Each row comes from the steps of one walk. Every step used is in the known rows, and no mark comes twice. Write the walk behind each row, first mark first.
Known rows
ferag, gofisod, tunid: [154, -251, -299, 25, 37, 160, -135, -95, -184, -218, 178, 312, -122, -118, -30, -19, 215, -174, 113, 72, -166, 48, 105, -22, -90, 8, 129, -48, 92, 174, -6, -11, -54]
tunid, ribare: [86, 178, -238, -138, 306, 134, 44, -16, -69, 24, -37, -5, 128, 59, 8, 152, 86, 242, -76, 8, 87, 23, -3, 1, -2, -203, 64, -97, 78, 24, -37, 127, 126]
viseb, ribare, faku, gofisod, ferag: [4, -152, -34, -90, -183, 373, -61, 96, -137, -37, -48, -184, -106, -56, -70, 203, 98, 79, -109, -48, 67, -32, 29, 45, -157, 325, -9, 148, -32, -288, 97, 95, -71]
viseb, ribare, tunid, gofisod, fedi: [-103, -38, -62, -36, -154, 263, 85, 73, -157, 35, -20, -247, -157, -63, -105, -126, -37, 31, -28, -115, 41, -8, -77, -230, -112, -148, 46, 53, 62, -149, 377, -3, -69]
ferag, gofisod: [196, -161, -91, -82, 45, 85, -258, -40, -1, -205, 110, 219, -109, -18, -47, -24, 71, -157, -3, 41, -88, -30, 161, -1, 31, 98, 85, 3, 65, 140, 79, 45, -4]
faku, gofisod, ferag, ribare: [-108, 137, -222, 9, 71, 319, 51, 43, -114, 277, 60, -6, 183, -189, 107, 250, 49, 95, -208, 44, 107, -59, 71, 111, -86, 222, -55, 50, -22, 48, -268, 353, 45]
ribare, tunid: [-89, -97, 88, -24, 50, -79, 268, -124, -57, 57, -125, -50, -164, -123, -7, -61, -244, -52, -51, -80, 28, 178, -20, 5, -124, -112, -50, -160, -43, 54, 174, 147, -158]
fedi, gofisod, tunid: [-142, -122, -203, 79, -8, -16, 131, -61, -193, 45, 138, -33, 183, -115, -171, 167, 172, 153, -13, -134, 65, 238, -1, 126, -176, 11, 38, -131, -275, 70, -13, -310, 115]
gofisod, fedi: [-15, 166, -112, 30, -83, 335, 78, 46, -120, 59, -107, -10, 80, 89, 99, -97, 152, -21, 137, 24, 163, -132, -48, -194, -128, -177, -88, -215, -59, 170, 5, -62, 147]
faku, gofisod, ferag: [-189, 50, -177, -30, -82, 305, 49, 52, -152, 193, 72, -68, 146, -238, 79, 318, 61, 46, -156, 77, 74, 65, 27, -65, -11, 256, -116, 87, -46, 7, -206, 424, 28]
gofisod, tunid: [-64, -125, -309, 146, -10, 104, 166, -81, -260, -16, 112, 137, -34, -129, 39, 2, 206, -23, 166, 46, -118, 104, -74, -21, -181, -124, 51, -92, 26, 43, -117, -81, -73]
ferag, gofisod, viseb, ribare, faku: [218, -185, -121, -101, -17, 189, -276, -117, -21, -199, 154, 193, -275, -7, -110, 15, -72, -54, -164, -48, -53, -63, 247, -50, 19, 287, 195, -78, 126, -88, 20, 71, -163]
fedi, ribare, ferag, gofisod, perar: [242, -50, 64, -182, -14, 255, -48, -229, -5, -146, 127, 192, -56, 81, -11, 99, -35, 125, 4, -25, 42, 110, 5, -50, 62, 7, 4, -42, 69, 345, 180, 148, -29]
faku, gofisod, fedi, ribare, tunid: [-169, 197, -41, -45, -110, 573, 115, -102, -160, 265, -34, -57, 56, -125, -12, 222, 149, 159, -107, 36, 150, 124, -191, -112, 3, -23, -116, -197, -172, 305, -33, 360, 111]
ribare, viseb: [35, -72, -86, 7, -48, 68, 33, 102, -223, 119, -212, -133, -38, -36, -40, 138, 95, 83, 67, 64, 53, -36, 65, 31, -228, -95, 30, 108, 101, 69, -319, -63, -66]
fedi, ribare, tunid: [60, -57, 201, -98, -44, 206, 238, -239, -178, -48, 4, 70, -103, -148, -135, 156, -88, 139, -113, -112, -32, 74, -62, 75, 112, -59, -106, -241, -4, 272, 239, 246, -81]
ribare, faku: [171, -272, 164, 85, -43, 111, -30, -113, -99, -181, -177, -113, -124, 50, -72, 51, -14, 37, -89, 28, -32, 55, 47, 340, -1, 256, -112, -42, -59, -28, -38, 49, -79]
viseb, ribare, ferag: [-72, -9, -85, -184, -69, 138, 36, 74, 107, 57, -27, -97, -172, 183, 17, -47, -94, 64, 133, -80, 88, 57, -56, -264, -204, -97, 201, 227, 13, -257, 275, -172, -83]
viseb, gofisod, tunid, ribare: [-299, -13, -368, 86, -26, 206, 176, -15, -204, -164, 100, 1, -79, -187, 102, -57, 343, 257, 15, 41, 65, 131, -3, -173, -225, 197, 59, 74, 21, -21, -29, 87, -17]
viseb, gofisod, fedi, ribare, ferag: [-278, 88, -72, 32, -254, 433, 159, -20, -92, -161, -24, -51, -94, -15, 115, -149, 229, 247, 51, 13, 214, 1, -27, -305, -117, 209, -71, 17, -63, 191, 159, 90, 75]
faku, gofisod, viseb, ribare: [-208, 165, -140, -70, -73, 284, -58, -55, 17, 336, 132, -72, -92, -124, -51, 250, -53, 182, -278, -25, 109, 130, -52, -168, 23, 221, 149, 0, -57, -178, -190, 278, -84]
faku, gofisod, ferag, ribare, perar: [-81, 127, -247, -55, 45, 257, 68, 59, -94, 229, 108, -8, 134, -91, 130, 268, 47, 120, -184, 64, 117, -18, 15, 179, -58, 275, 2, 123, -15, 29, -317, 383, 132]
fedi, ribare, tunid, gofisod, ferag: [44, -135, 104, 18, -142, 313, 217, -208, -338, -115, 79, -49, -12, -244, -151, 143, -81, 160, -182, -76, -105, 25, -18, 42, 243, -17, -201, -119, 103, 293, 248, 370, -65]
gofisod, viseb: [-38, 85, -89, 15, 6, -27, 24, -157, 12, 109, 126, 75, -125, -28, -15, 28, -254, 112, -204, -78, 31, -21, 108, -113, 77, 132, 108, -195, 96, -124, -224, 84, -158]
gofisod, ferag: [-11, -79, -185, -24, -86, 102, 130, 94, -225, -95, 49, 22, 141, -170, 128, 140, -47, -63, -9, 0, 15, -175, 220, -76, -63, 182, -177, 21, 123, -47, -75, 184, -17]
viseb, gofisod, tunid, ribare, faku: [-246, -118, -308, 125, -51, 246, 165, -52, -239, -233, 43, -36, -121, -172, 80, -49, 347, 277, -16, 42, 58, 154, 16, -58, -222, 280, 20, 65, 4, -20, -32, 99, -39]
ribare, ferag, gofisod: [69, -167, -110, -121, 77, 51, -28, -129, 138, -70, -39, 116, -184, 219, 84, -107, -189, -68, 156, 79, -4, 196, 46, -147, -75, -87, 157, 138, 22, 131, 103, -5, -84]
gofisod, fedi, ribare, ferag: [23, 154, -39, -61, -114, 511, 170, -114, -155, 20, -82, 53, 32, 156, 69, -6, 95, 134, 164, 12, 153, -70, -117, -223, -36, -242, -98, -231, -48, 352, 115, 12, 132]
ferag, ribare, faku, gofisod, fedi: [199, 95, -32, 139, 260, 344, 8, -95, -33, 187, -165, -9, 39, 118, 47, -33, 71, 161, -197, -12, 122, -140, 41, 501, -171, 114, 19, -155, -65, 136, -233, 9, 22]

Which walk is each row?
[59, 3, -195, 25, 172, 83, 277, 22, -197, 64, -35, 88, 112, -144, 168, 5, -175, -11, -120, -97, 85, -250, 258, 165, -231, 87, -98, -100, 140, 29, -75, 165, -92]	gofisod, ferag, ribare, tunid
[120, 24, -157, -86, 258, 323, -5, -98, -140, 29, -139, -120, 65, 39, -46, 285, 125, 310, -211, 66, 88, 153, -31, 232, 14, 36, -23, -91, -36, 39, -137, 302, 86]	tunid, ribare, faku, gofisod
[-37, -147, -188, 219, -190, 189, -38, 75, -337, -124, 156, -249, 168, -199, -39, -34, -4, 35, -148, 87, -152, -109, 95, -68, 263, 78, -195, 226, 233, 32, 3, 270, 24]	tunid, gofisod, ferag
[105, 124, -297, -141, 283, 172, 60, 57, -223, 115, -178, -104, 89, 34, -18, 242, 152, 299, -24, 53, 125, -3, 43, 24, -167, -263, 79, -21, 155, 72, -249, 90, 80]	tunid, ribare, viseb
[-94, -162, 34, 128, -43, 11, 178, -113, -185, 11, -42, -243, -127, -175, -113, -156, -223, 5, -139, -24, -97, 188, -65, -3, 93, -138, -95, -12, 62, 102, 211, 230, -136]	ribare, tunid, gofisod
[-41, -32, -176, 120, -207, 105, -125, -16, -163, -32, 288, -267, -124, 3, -150, -80, -115, 186, -233, 2, -99, -5, -41, -94, 331, 98, 124, 207, 235, -192, -40, 157, 11]	tunid, gofisod, viseb, ribare, perar
[-304, -81, -154, 48, -238, 133, 134, 120, -148, -237, 77, -68, -20, -249, 167, -40, 136, 118, -84, 7, 118, -79, 205, -206, -144, 505, -127, 205, 64, -79, 28, 219, -34]	viseb, gofisod, ferag
[-179, 12, -162, 62, -215, 272, 85, 172, -271, 25, -233, -207, -88, -71, 60, -12, 275, 183, 80, 80, 209, -75, 86, -175, -353, 72, -19, 128, 64, 107, -257, -43, -16]	ribare, viseb, gofisod, fedi
[-167, -70, -99, 42, -171, 121, 61, 146, -211, -15, -193, -195, -135, -117, 16, 27, 201, 190, 17, 72, 131, -7, 109, -92, -302, 160, 21, 234, 93, 26, -264, -15, -82]	ribare, viseb, gofisod
[190, 74, -33, 130, 285, 220, -1, -157, 5, 221, -82, 32, -30, 77, 5, 7, -68, 203, -311, -49, 75, -99, 108, 534, -105, 220, 95, -140, -23, 29, -308, 66, -86]	ferag, ribare, faku, gofisod, viseb
[203, 133, -139, 73, 301, 78, 47, 52, -77, 260, -174, 28, 46, 89, 44, -49, 50, 153, -76, -39, 97, -254, 151, 364, -298, -137, 151, -8, 140, 112, -344, -184, -44]	ferag, ribare, viseb
[-58, -20, -150, 173, -176, 180, -135, -34, -179, 16, 226, -254, -67, -97, -173, -112, -112, 170, -258, -24, -108, -34, 17, -163, 306, 50, 73, 130, 229, -159, 12, 121, -89]	tunid, gofisod, viseb, ribare
[181, -87, -163, 74, 125, 171, 135, 29, -210, -57, -51, 45, 141, -70, 140, 59, -57, 18, -137, -49, 46, -307, 294, 332, -173, 257, -130, -52, 132, -11, -182, 120, -51]	gofisod, ferag, ribare, faku
[-196, 10, -222, 28, -101, 92, 153, 127, -90, -192, 117, -23, -27, -98, 212, -91, 114, 177, -103, -16, 174, -152, 188, 35, -185, 523, -3, 242, 97, -84, -76, 181, 72]	viseb, gofisod, ferag, ribare, perar
[197, 34, 4, 125, 293, 220, -15, -113, 16, 174, -133, -1, 6, 91, 13, 6, 15, 168, -244, -21, 70, -101, 68, 572, -120, 173, 50, -70, -55, 74, -234, 25, -32]	ferag, ribare, faku, gofisod
[116, 14, -271, 34, 129, 153, 163, 132, -281, 95, -75, 38, 174, -115, 154, 96, -8, 46, -51, -24, 100, -354, 310, 178, -278, 95, -62, 23, 217, 33, -302, 66, -38]	gofisod, ferag, ribare, viseb
[-3, -37, -12, -67, -115, 114, -8, 71, -83, 3, 80, -252, -133, -116, -74, -122, -81, 34, -109, -134, 84, 63, -41, -174, -153, -24, 49, 126, 104, -206, 377, 31, -132]	viseb, ribare, tunid, gofisod, perar
[286, -16, 30, 142, 301, 121, 9, -102, 9, 55, -152, 46, -5, 147, 20, -103, -27, 121, -177, -63, 46, -182, 126, 580, -138, 119, 49, -113, 16, 60, -157, -98, -47]	ferag, ribare, faku
[-13, 211, -34, -62, -4, 153, -179, 29, 82, 246, 166, -95, 148, -135, 110, 164, 100, 92, -208, 51, 250, 220, -75, -39, -134, 238, -69, 46, -76, 70, -161, 307, 39]	faku, gofisod, perar
[134, 174, -137, 84, 234, 68, 3, 94, -25, 173, -92, -32, 31, 9, 137, -148, 126, 223, -133, -49, 250, -215, 189, 268, -426, 104, 119, 72, 151, 92, -321, -132, -59]	ferag, ribare, viseb, gofisod, perar
[76, -140, -396, 84, 183, 250, 174, -139, -354, -82, 1, 79, 4, -65, 3, 133, 257, 162, 78, 60, -60, 149, -61, 144, -185, -129, 38, -175, 47, 52, -167, 37, -32]	gofisod, tunid, ribare, faku
[-85, -39, -170, 154, -164, 173, -88, -69, -131, 48, 195, -261, -106, -12, -132, -141, -192, 185, -210, -19, -94, 39, 4, -220, 268, 1, 105, 183, 220, -147, 33, 117, -122]	tunid, gofisod, viseb, ribare, ferag
[-4, -6, -468, 38, 211, 202, 198, -96, -309, 4, 83, 139, 66, -92, 41, 110, 270, 139, 126, 46, -50, 123, -82, -23, -187, -251, 88, -144, 73, 62, -139, 8, 8]	gofisod, tunid, ribare
[115, 111, -19, 54, 367, -25, 227, -113, 38, 211, -106, 77, -41, 28, 73, -184, -190, 65, -156, -130, 76, -106, 75, 347, -230, -132, 102, -190, 25, 99, -10, -34, -102]	ferag, ribare, tunid
[-131, 93, -18, 13, -153, -18, -88, 91, 96, -191, 171, -96, -13, -142, 190, -195, 167, 155, -140, -18, 299, 85, 93, -190, -265, 491, -73, 162, 30, -38, 60, 102, -26]	viseb, gofisod, perar
[-94, -30, -321, 5, 145, 43, 161, -68, -228, 54, 113, -32, 237, -78, -163, 240, 211, 279, -36, -129, 104, 238, -2, 140, -188, -81, 63, -182, -235, 86, -31, -233, 170]	fedi, gofisod, tunid, ribare
[217, 165, -121, -44, 289, -101, 51, 16, 105, 89, 95, 98, -31, 291, 114, -72, -37, 127, -59, -26, 98, -154, -29, 487, -75, 34, 242, 79, 76, 21, -229, -69, 216]	ferag, ribare, perar
[-172, 73, -412, 13, 109, 394, 98, -45, -295, 300, 22, -37, 75, -197, 1, 344, 304, 229, -37, 126, 41, 252, -150, -11, -178, -90, 83, 3, -48, 111, -360, 264, 22]	faku, gofisod, tunid, ribare, viseb
[146, 41, 54, 19, -158, 575, 81, -109, -268, -103, -125, 13, 36, 70, -23, 70, 210, 120, 48, 2, 109, -146, -71, 23, 12, -34, -200, -327, -59, 327, 65, 57, 128]	gofisod, fedi, ribare, faku
[183, -48, -170, -62, -14, 323, -198, -1, -83, -170, 34, 206, -47, 49, 25, -95, 172, -163, 92, 64, 25, -126, 118, -140, -50, -18, 39, -137, 40, 264, 80, 5, 107]	ferag, gofisod, fedi
[-86, 118, -253, 6, 65, 335, 70, 80, -194, 322, -17, -50, 163, -192, 95, 293, 71, 125, -191, 56, 125, -63, 97, 120, -158, 194, -46, 84, 19, 81, -371, 322, 10]	faku, gofisod, ferag, ribare, viseb
[108, 42, -233, 28, 146, 122, 145, 75, -168, 44, 34, 112, 193, -98, 182, 40, -51, 2, -94, -58, 75, -340, 270, 159, -164, 145, -72, -28, 165, 2, -163, 101, -5]	gofisod, ferag, ribare
[185, -9, -93, 178, 277, 267, 32, -138, -88, 171, -91, 42, -1, 51, 20, 9, 92, 158, -188, -7, 39, -59, 41, 550, -191, 134, 67, -105, -47, 95, -282, 7, -60]	ferag, ribare, faku, gofisod, tunid
[29, 18, -102, -261, -156, 12, -50, 185, 36, -86, 161, -86, -196, 199, -21, 84, 62, 71, 73, -51, 81, -23, -152, -15, -73, 126, 248, 285, 59, -334, 137, -85, 176]	viseb, ribare, perar
[239, -42, -100, -96, -60, 452, -172, -80, -146, -212, 76, 265, -35, 10, -45, 1, 222, -82, 53, 34, -6, -143, 92, -99, 50, -9, -7, -206, 44, 374, 136, 71, 114]	ferag, gofisod, fedi, ribare
[161, -104, 55, -158, -25, 305, 19, -248, -38, -144, 70, 197, -108, 90, -69, 120, -43, 130, 33, -11, -54, 97, -7, -33, 149, -43, 33, -35, 41, 335, 192, 140, -26]	fedi, ribare, ferag, gofisod
[-290, 69, -23, 41, -268, 399, 207, -30, -160, -167, -30, -60, -114, -137, 80, -136, 228, 217, -24, -27, 200, -20, -14, -262, -130, 222, -116, -72, -68, 197, 192, 161, 40]	viseb, gofisod, fedi, ribare, tunid
[41, 139, -277, -182, 349, 127, 142, -89, 23, 84, -114, -28, 40, 220, 83, 78, -79, 277, 39, 41, 132, 178, -56, -102, -74, -306, 114, 3, 54, 49, 3, 102, 67]	tunid, ribare, ferag
[-203, 162, -112, -9, -19, 219, -27, -126, 9, 331, 116, -24, -39, -139, -17, 237, -95, 172, -289, 19, 80, 170, -38, -86, 86, 211, 78, -69, -73, -44, -302, 345, -64]	faku, gofisod, viseb
[147, -147, -52, -114, -27, 338, 82, -272, -141, -145, 112, 247, -116, 39, -54, 127, 25, 118, 85, 7, -89, 122, -35, -47, 87, -93, 54, -62, 48, 338, 139, 107, -52]	fedi, ribare, ferag, gofisod, tunid
[-85, -43, 4, -153, -61, 92, 121, 64, -31, 41, -51, -113, -215, -63, -71, -30, -103, -2, -23, -173, 73, 35, -34, -155, -231, -52, 114, 32, 16, -244, 362, -46, -143]	viseb, ribare, tunid
[91, 94, -79, 180, 302, 34, 172, -166, -48, 232, -7, -25, -54, -22, -13, -245, -262, 140, -287, -120, 20, -104, 94, 306, -49, -115, 110, -151, 137, 91, -54, 61, -145]	ferag, ribare, tunid, gofisod, viseb
[-189, 168, -162, -135, -100, 219, -49, -37, 23, 289, 202, -71, -149, -34, -31, 269, -56, 208, -255, -1, 119, 162, -107, -96, 47, 277, 192, 73, -49, -205, -246, 308, 22]	faku, gofisod, viseb, ribare, perar
[-317, 102, -117, 85, -234, 303, 95, 83, -76, -143, -30, -100, -63, -65, 144, -213, 262, 143, 30, 29, 219, -56, 18, -301, -183, 256, -63, 41, -63, 59, 73, 41, 85]	viseb, gofisod, fedi
[139, 159, -282, -255, 251, -3, 57, 20, -44, -63, 87, -20, 19, 241, 59, 210, 79, 284, -18, 67, 112, 91, -139, 145, 59, -93, 158, 64, 97, -27, -133, 201, 331]	tunid, ribare, perar
[-40, 24, -148, 248, -191, 357, -79, 35, -265, -27, 54, -270, 123, -19, -68, -197, 130, 64, -27, 98, -50, -78, -88, -144, 228, -174, -139, 59, 115, 185, 48, 84, 138]	tunid, gofisod, fedi
[68, 69, 31, -71, 25, -182, -117, 29, 77, 45, 196, -135, 299, -37, -72, 118, 42, 175, -194, -180, 344, 200, 95, 115, -219, 214, -59, -96, -232, 59, 70, -225, 163]	fedi, gofisod, perar
[48, -202, 116, 72, -74, 278, -64, -119, -98, -12, -150, -167, -84, -28, -76, 202, 52, 106, -191, 81, 1, 185, -42, 329, 17, 338, -113, 12, -160, 20, -148, 246, -47]	ribare, faku, gofisod
[-170, 3, -44, -88, -29, -63, 105, -90, -18, 152, 126, -126, 10, -70, -238, 168, -197, 249, -274, -280, 203, 166, 125, -9, -108, 172, 134, -186, -226, -167, 85, -201, -19]	fedi, gofisod, viseb, ribare, tunid
[-138, 32, -75, -71, -43, -40, 10, -50, 0, 133, 167, -104, 73, -26, -231, 191, -107, 268, -254, -262, 194, 111, 129, -6, -66, 196, 142, -147, -213, -183, 32, -257, 43]	fedi, gofisod, viseb, ribare
[358, -56, -59, -122, 64, 14, -383, -1, 79, -218, 230, 206, 2, -34, 66, -79, 81, -169, -70, 19, 103, 14, 206, -32, -128, 215, 24, -15, 132, 163, 66, 71, -7]	ferag, gofisod, perar
[-179, -114, -189, 42, -214, 161, 118, 193, -316, -51, -162, -185, -51, -204, 71, 97, 182, 167, 12, 65, 138, -91, 216, -124, -330, 244, -53, 250, 153, 0, -290, 82, -89]	ribare, viseb, gofisod, ferag
